Each row comes from the steps of one path. Every step used is in the known rows, and no mark comes twice. Write the path behind each row, first mark first.
Known rows:
rimibo/mirez/razez: 0.374  1.213  -0.259  2.179  -0.721  -1.333  2.772  1.200  -0.322  1.053  0.573  0.286  -0.811  0.932  -0.937  1.594  0.773  0.183  0.082  0.156  -0.871  2.101  -0.626  -1.834  0.196  -1.201  1.740  -1.332  1.524  -0.152  1.742  -0.276  0.157  0.807
mirez/razez: 0.830  0.133  -0.551  0.178  -0.718  -0.785  3.013  1.989  -0.171  1.428  0.610  0.553  -0.419  3.087  -1.171  1.251  0.490  0.073  -0.032  0.331  -0.521  1.842  0.768  -1.043  0.153  -0.397  1.058  0.561  0.598  0.308  2.668  1.136  0.952  0.003
dubu/rimibo: -0.442  -1.530  0.466  2.279  0.041  1.361  0.287  -0.254  0.311  -0.105  -0.702  -0.229  0.291  -0.876  1.344  -1.035  -0.787  0.442  0.258  -0.209  0.577  -0.305  -0.434  2.108  0.690  1.838  -0.712  -0.803  -1.011  0.293  -1.740  -0.574  1.668  -1.348
dubu/rimibo/gudu/fafep/sonuf: 0.596  -1.853  -0.386  -0.753  1.089  3.492  -2.462  -0.929  1.299  -0.314  -0.507  -0.429  1.032  -2.352  0.849  0.287  0.068  -0.026  -0.498  1.185  -0.585  -2.278  0.425  3.591  1.839  0.821  -2.226  -0.660  0.403  -1.699  -0.092  1.667  1.724  2.440
gudu/rimibo/sonuf/fafep/razez/nasez: 0.363  2.181  -0.734  -3.194  -0.466  -1.756  0.524  2.224  -0.408  0.261  2.093  1.190  -0.129  -0.093  -0.405  -0.540  -0.354  -0.733  0.190  0.150  -0.065  -0.823  -0.184  -1.145  -1.601  -2.135  1.216  0.531  -3.625  -0.666  3.152  0.146  -0.270  -0.048
nasez/razez/fafep: 0.165  -1.786  -1.710  -5.197  -0.151  -3.161  3.549  -2.022  -0.390  -0.082  0.209  -0.408  -0.500  -1.951  -0.301  -0.521  0.186  -2.370  -0.336  -0.868  -0.695  -0.580  -0.537  2.093  -0.837  -2.094  -0.134  1.718  1.768  0.071  1.836  2.947  0.611  -1.155
fafep/sonuf/mirez/razez/dubu/rimibo/gudu: -0.416  -0.858  1.337  2.519  0.809  1.783  -3.469  -0.380  -0.641  -2.399  -2.102  -0.071  -0.253  0.626  0.387  -0.093  -0.078  1.524  0.541  -0.272  1.191  0.722  -0.216  -0.574  1.381  0.667  -0.590  -0.459  0.923  0.672  -1.552  -0.679  0.640  -0.351
fafep/razez: -0.399  1.701  -0.819  -0.935  -0.511  0.001  3.233  0.349  0.003  2.814  0.060  0.674  -0.284  3.657  0.329  0.598  0.868  -0.102  -2.398  0.063  1.129  -0.534  0.223  0.000  -1.373  1.508  2.417  1.083  -0.823  0.628  0.851  1.714  0.479  0.183
gudu/rimibo/mirez/razez: 0.337  0.968  -0.850  2.186  -1.016  -0.489  0.739  0.931  -0.783  1.506  0.356  0.422  -1.084  -0.105  -1.024  0.908  0.481  0.312  0.108  0.655  -0.705  1.795  -1.216  -0.359  -1.366  -1.076  0.572  -1.967  1.165  -0.468  1.890  -0.888  0.184  1.288
fafep/sonuf/mirez/razez/nasez: 0.979  2.060  0.412  -2.556  -0.088  -1.163  -1.010  4.611  -1.239  -0.971  1.654  0.960  -0.150  2.937  -2.088  1.332  0.053  -0.007  0.673  0.022  -0.860  -0.653  0.859  -4.019  2.641  -2.290  1.408  0.197  -0.493  1.175  3.938  -1.138  1.029  -0.027
fafep/razez/dubu: -0.204  1.411  0.247  -1.616  -0.991  -1.483  0.687  0.528  -1.029  1.700  0.866  0.146  0.518  5.978  -0.217  -0.729  0.270  0.177  -1.094  -0.784  1.862  0.003  2.753  -1.854  -1.707  1.466  1.080  1.696  -0.996  1.830  -0.097  0.629  -1.956  -1.287
dubu/rimibo/sonuf/mirez/razez/fafep: -0.145  0.720  0.223  -1.303  0.169  -1.388  1.583  -0.607  0.635  -0.137  -1.230  -0.559  -1.004  -1.719  -0.943  1.355  0.039  -0.490  -0.137  -0.926  -1.720  1.207  -1.494  -2.290  1.046  -2.725  0.945  1.665  1.172  0.333  0.007  -0.282  -0.078  -0.928
dubu/rimibo/gudu/fafep/sonuf/mirez: -0.356  -0.438  0.965  1.397  1.435  3.526  -2.241  0.064  0.109  -1.389  -2.350  0.181  -0.442  -2.394  -1.130  1.138  0.390  -0.022  -0.564  0.978  -0.639  -2.564  -1.199  -0.203  3.169  0.700  -1.864  -1.326  2.440  0.575  -1.504  -2.153  1.019  2.379
dubu/rimibo/gudu/fafep/razez: -0.185  0.138  -1.032  0.140  0.220  0.806  -1.272  -0.542  0.987  1.156  -0.367  0.318  0.207  1.322  1.622  0.050  0.527  0.097  -1.671  0.564  0.877  -0.659  -0.209  2.046  -3.111  2.639  1.986  0.937  -1.836  -1.063  0.778  1.733  0.380  0.464
gudu/fafep/sonuf/mirez: -0.090  0.129  0.632  -0.082  1.108  2.850  -0.427  0.652  -0.163  -0.323  -1.451  0.326  -0.337  -1.537  -2.065  1.401  0.671  -0.686  -0.857  1.114  -1.124  -2.982  -0.671  -0.864  3.283  0.151  -1.924  -1.025  2.691  0.750  -0.592  -1.792  0.703  2.758
dubu/rimibo/mirez: -0.966  0.447  0.602  3.908  0.051  0.110  1.290  -1.178  -0.181  -0.323  -0.430  -0.275  -0.442  -4.340  1.172  -0.410  -0.238  0.254  0.350  -0.192  0.239  -0.068  -2.235  1.179  0.919  0.093  0.493  -3.131  0.685  -0.521  -2.185  -2.158  0.650  0.179
rimibo/dubu: 0.225  0.416  -2.313  0.936  -0.004  0.166  3.800  -0.289  0.268  2.763  1.467  1.055  0.617  -2.087  -0.038  -0.681  0.425  -0.400  -0.941  -0.201  -0.083  0.066  -1.010  1.059  -1.441  1.528  0.374  -0.609  1.647  -0.707  -1.604  -0.840  0.536  0.394
dubu/rimibo/sonuf/fafep/razez/nasez: 0.233  2.266  0.061  -2.545  -0.301  -1.831  0.792  2.338  0.079  -0.553  1.859  0.871  0.083  0.517  0.180  -0.251  -0.563  -0.256  0.417  -0.334  -0.081  -0.593  0.209  -1.796  -0.770  -1.508  1.941  0.901  -3.891  -0.448  2.401  0.336  -0.122  -0.838
sonuf/fafep/razez/dubu/rimibo: -0.542  -0.526  0.575  1.092  -0.708  0.141  -0.711  -0.376  0.077  0.050  -0.620  -0.326  0.333  3.154  0.923  -0.919  -0.960  0.890  -0.186  -0.769  1.345  0.723  1.452  -0.192  -1.353  3.089  -0.141  0.753  -2.867  0.490  -2.072  -0.216  -1.012  -2.004
nasez/razez: 0.174  -2.002  -1.995  -2.761  -0.632  -1.561  3.291  -0.080  -1.543  0.145  1.928  0.170  -0.331  1.124  -0.702  -0.867  0.061  -1.489  0.292  0.242  0.573  -1.133  0.215  2.993  -1.100  -0.314  -1.417  -0.438  2.281  0.702  1.941  1.974  0.758  -0.199

Write each row's path:
0.627  -2.487  -0.165  0.741  0.697  0.070  -4.262  -0.641  1.050  -1.567  0.041  -0.089  0.848  -1.930  1.255  -1.023  -0.265  -0.010  1.155  0.710  0.059  0.474  0.424  2.572  -2.046  1.489  -0.666  -0.003  -0.627  -1.664  1.279  0.562  0.206  -0.021 => mirez/razez/dubu/rimibo/gudu/fafep
0.488  -0.456  -0.590  -3.833  0.471  1.394  1.793  -1.325  0.773  1.198  -0.895  -0.596  0.323  -1.840  -0.301  0.959  0.453  -1.044  -1.520  -0.009  -1.158  -1.966  0.467  1.190  3.120  -1.600  -1.220  1.035  1.201  -0.327  -0.060  2.500  1.469  1.397 => razez/fafep/sonuf
0.142  0.375  -0.301  -0.813  -0.184  -2.353  2.055  -1.295  0.602  0.399  -0.939  -0.630  -0.735  -2.085  -0.043  1.061  0.273  -0.627  -0.205  -0.960  -1.477  1.840  -1.052  -0.774  -0.244  -1.907  1.706  1.032  0.427  -0.545  0.798  0.925  0.322  -0.971 => dubu/rimibo/mirez/razez/fafep
-0.672  1.165  0.689  1.975  -0.364  0.402  0.378  -0.137  0.380  0.365  1.990  -1.058  0.401  -0.040  1.000  -0.695  -0.932  1.401  1.383  -0.277  -0.053  0.969  -0.559  -1.495  1.387  -1.838  -1.056  -0.525  -0.418  0.521  -3.175  -1.575  -1.811  -1.000 => mirez/razez/dubu/rimibo/sonuf
0.606  1.868  -0.262  -3.691  -0.393  -2.494  1.773  2.791  -0.387  -0.148  1.547  1.407  -0.027  1.275  -0.651  -0.061  -0.058  -1.031  -0.016  -0.146  0.124  -0.744  0.890  -1.675  -1.105  -1.132  2.367  1.184  -3.457  -0.280  3.932  1.138  0.559  -0.636 => sonuf/fafep/razez/nasez
0.366  -3.201  -0.624  -0.354  0.713  -0.147  -3.971  -1.353  0.455  -1.939  0.320  -0.250  0.861  -2.840  1.498  -1.747  -0.382  -0.554  1.192  0.683  0.412  -0.495  0.238  3.774  -2.472  1.464  -1.307  -0.380  0.016  -1.650  1.064  0.907  0.224  0.017 => nasez/razez/dubu/rimibo/gudu/fafep
-0.873  0.606  1.052  3.602  -0.368  -0.498  -0.065  -1.169  -0.638  -0.594  -0.110  -0.553  -0.013  -2.535  0.971  -0.868  -0.483  0.568  0.624  -0.701  0.664  0.151  -0.808  -0.152  0.543  0.244  0.167  -2.689  0.284  0.078  -2.754  -2.329  -0.799  -0.455 => razez/dubu/rimibo/mirez
0.228  0.239  0.044  -2.361  0.066  -2.125  2.772  -0.233  0.179  0.160  -1.570  -0.034  -1.039  -0.744  -1.523  1.527  0.601  -1.252  -0.608  -0.882  -1.763  1.143  -0.848  -2.103  0.737  -2.289  1.296  2.132  1.543  0.596  1.695  0.559  0.615  -0.737 => sonuf/mirez/razez/fafep
-0.372  -0.603  1.120  2.340  -0.541  0.525  -1.953  0.909  -0.647  -0.500  -0.155  -0.411  0.162  3.794  -0.073  -0.367  -0.973  1.456  0.576  -0.647  0.824  1.130  1.134  -2.020  0.342  2.064  -0.644  0.018  -0.757  1.640  -1.869  -1.897  -0.696  -2.107 => sonuf/mirez/razez/dubu/rimibo
0.877  -1.420  -0.234  -0.864  0.570  2.758  -3.863  -0.210  0.915  -0.254  -0.078  -0.616  1.116  0.439  0.210  0.572  0.115  0.575  -0.238  1.030  -0.367  -1.113  1.532  1.979  1.377  1.031  -1.941  -0.164  0.239  -1.252  0.142  1.514  0.433  2.036 => mirez/razez/dubu/rimibo/gudu/fafep/sonuf
-0.077  -1.004  0.755  1.849  -0.801  0.177  -1.803  0.751  -0.374  -0.241  0.349  -0.567  0.558  4.121  0.625  -0.800  -1.023  1.397  0.710  -0.740  0.917  1.451  1.651  -0.703  0.048  2.318  -0.591  0.250  -1.453  1.111  -1.314  -0.856  -0.485  -2.301 => mirez/razez/dubu/rimibo
0.716  -2.532  -0.424  -0.400  1.186  -0.081  -1.511  -1.033  0.960  -1.032  -0.180  0.520  0.608  -4.980  1.139  -1.073  0.401  -1.407  0.753  1.069  -0.216  -0.852  -0.521  3.728  -1.787  0.307  -0.578  -0.292  0.433  -2.101  2.049  1.202  1.407  1.177 => rimibo/gudu/fafep
0.060  0.493  -0.076  -1.619  -0.483  -1.266  -1.515  -0.201  -0.404  0.935  0.833  0.130  0.826  4.181  0.463  -1.020  0.234  0.080  -0.688  -0.319  1.708  -0.016  2.435  -0.673  -2.924  1.704  1.025  1.710  -1.194  0.604  0.428  1.048  -1.848  -0.735 => rimibo/gudu/fafep/razez/dubu
-0.462  -1.139  0.989  1.928  0.509  0.420  -1.787  -1.400  -0.167  -2.161  -2.197  0.281  -0.200  -0.592  1.233  -1.064  -0.189  0.847  0.588  -0.491  1.648  1.101  -0.309  1.124  -1.408  1.220  0.188  0.368  -1.124  -0.375  -1.360  0.846  0.403  -1.056 => sonuf/fafep/razez/dubu/rimibo/gudu
-1.450  2.442  1.638  2.558  0.483  1.411  0.216  0.318  -0.625  -0.190  -0.576  -0.172  -0.832  0.240  -0.817  0.461  -0.122  0.878  -0.115  -0.039  0.108  -0.955  -1.871  -3.695  2.025  -0.831  -0.461  -0.829  1.353  2.074  -3.791  -3.925  -1.558  0.154 => fafep/razez/dubu/rimibo/sonuf/mirez
-1.037  1.745  0.460  1.562  -0.230  0.648  0.235  -0.715  0.372  0.888  1.811  -1.020  0.390  0.497  1.600  -0.998  -0.884  1.350  0.577  -0.452  0.560  0.063  -0.644  -0.695  0.738  -1.146  -0.539  -0.087  -1.080  0.529  -3.987  -1.340  -1.901  -0.937 => fafep/razez/dubu/rimibo/sonuf
-0.024  -0.722  -0.713  0.082  -0.194  -0.198  3.926  -1.593  0.803  0.260  -0.425  0.650  -0.855  -7.367  -0.566  -0.885  -0.478  -1.559  1.522  1.044  -1.455  0.701  -2.089  2.542  -1.750  -2.729  -2.703  -1.145  -0.923  -2.208  -0.489  0.203  -0.861  1.510 => gudu/rimibo/sonuf/fafep
0.525  0.367  0.142  0.984  0.383  1.484  -0.581  1.810  -0.168  -0.280  -0.921  0.459  -0.800  2.240  -2.231  2.553  0.900  0.444  -0.320  0.940  -1.176  0.441  -0.268  -2.250  1.774  -0.345  -0.037  -0.098  2.262  0.537  1.699  -0.565  0.663  1.999 => rimibo/gudu/fafep/sonuf/mirez/razez
0.592  -0.087  -0.584  -3.106  -0.188  -2.643  3.064  -0.583  0.583  0.893  -0.643  -0.099  -0.533  -0.800  -0.748  0.940  0.504  -1.317  -0.422  -0.903  -1.384  1.561  0.037  -0.442  -0.220  -2.228  1.352  2.352  0.430  -0.183  2.251  2.190  0.688  -1.100 => mirez/razez/fafep
0.109  0.876  -0.012  3.408  -0.699  -0.519  1.540  0.972  -0.138  0.589  0.185  -0.073  -0.757  1.134  -0.284  1.293  0.115  1.002  0.391  0.075  -0.636  2.104  -0.824  -1.295  0.396  -0.099  1.531  -1.568  0.514  -0.258  0.658  -0.890  0.363  0.132 => dubu/rimibo/mirez/razez
-0.496  -1.778  0.839  2.809  1.118  1.271  -1.482  -1.176  -0.170  -2.039  -1.994  0.398  -0.223  -3.209  1.659  -1.115  -0.151  0.488  0.748  -0.182  1.329  0.277  -1.520  2.609  0.302  0.403  -0.071  -0.780  0.339  -0.375  -1.027  0.332  2.234  -0.608 => dubu/rimibo/gudu
0.536  0.040  0.787  -0.419  -0.265  -0.427  -2.722  1.269  -1.062  -0.797  0.277  -0.040  0.217  4.523  -1.713  0.564  0.207  0.623  0.386  -0.074  0.294  0.863  2.215  -3.362  0.450  0.189  -0.525  0.889  1.178  1.474  0.576  -0.693  -1.850  0.049 => rimibo/gudu/fafep/sonuf/mirez/razez/dubu
0.312  0.416  -0.374  -1.606  0.056  1.577  0.599  -0.938  1.030  0.992  -0.891  -1.064  -0.033  -0.663  -0.311  1.832  0.423  0.107  -1.277  -0.141  -1.473  -0.552  0.079  0.234  2.950  -1.330  -0.476  0.401  0.657  -0.678  -0.317  1.616  0.877  1.350 => dubu/rimibo/mirez/razez/fafep/sonuf
-0.272  1.528  0.104  -1.375  -0.991  -1.683  1.891  -0.276  -0.398  1.160  0.793  0.093  0.231  3.651  -0.342  -0.596  -0.053  -0.091  -0.351  -0.574  0.926  0.743  1.977  -1.936  -2.082  0.240  0.452  1.627  -1.835  0.773  -0.898  0.867  -3.008  -0.902 => rimibo/sonuf/fafep/razez/dubu
-0.943  0.247  0.336  2.908  -0.598  -0.910  0.095  -1.148  -1.089  -0.893  0.506  -0.727  -0.202  -1.760  0.757  -0.929  -0.537  0.447  0.772  -0.636  0.775  0.064  -0.969  0.334  -0.009  0.537  -0.307  -2.762  0.754  0.230  -2.218  -1.943  -1.024  -0.582 => nasez/razez/dubu/rimibo/mirez
0.594  -1.728  -0.125  -1.103  0.837  3.087  -3.514  -0.902  0.924  -0.459  -0.169  -0.671  1.290  -1.047  0.691  -0.015  0.022  0.209  -0.234  1.019  -0.176  -2.119  1.272  2.837  1.769  1.010  -2.331  -0.333  0.295  -1.207  -0.366  1.434  0.638  1.966 => razez/dubu/rimibo/gudu/fafep/sonuf
-1.200  1.938  1.164  2.351  0.577  1.343  -0.718  0.084  -0.095  -0.459  -0.243  -0.238  -0.566  -0.789  -0.467  0.331  -0.222  0.596  -0.067  0.255  -0.164  -1.051  -1.813  -2.899  1.466  -0.411  -0.494  -0.781  1.050  1.442  -3.469  -3.887  -1.812  0.502 => gudu/fafep/razez/dubu/rimibo/sonuf/mirez
0.183  0.653  -0.285  -2.013  -0.801  -1.417  -0.904  0.232  -0.442  1.605  1.476  -0.058  0.990  4.685  0.097  -0.882  0.166  -0.231  -0.950  -0.261  1.371  -0.312  2.885  -0.789  -2.609  1.893  0.842  1.624  -1.590  0.916  0.393  0.815  -2.210  -0.953 => gudu/fafep/razez/dubu
0.390  -2.793  -0.061  0.559  0.996  0.242  -3.871  -1.178  0.868  -1.656  -0.170  -0.114  0.991  -3.571  1.666  -1.615  -0.263  -0.496  1.089  0.676  0.247  -0.395  0.132  3.380  -2.042  1.422  -0.927  -0.301  -0.486  -1.725  0.542  0.334  0.584  -0.005 => razez/dubu/rimibo/gudu/fafep
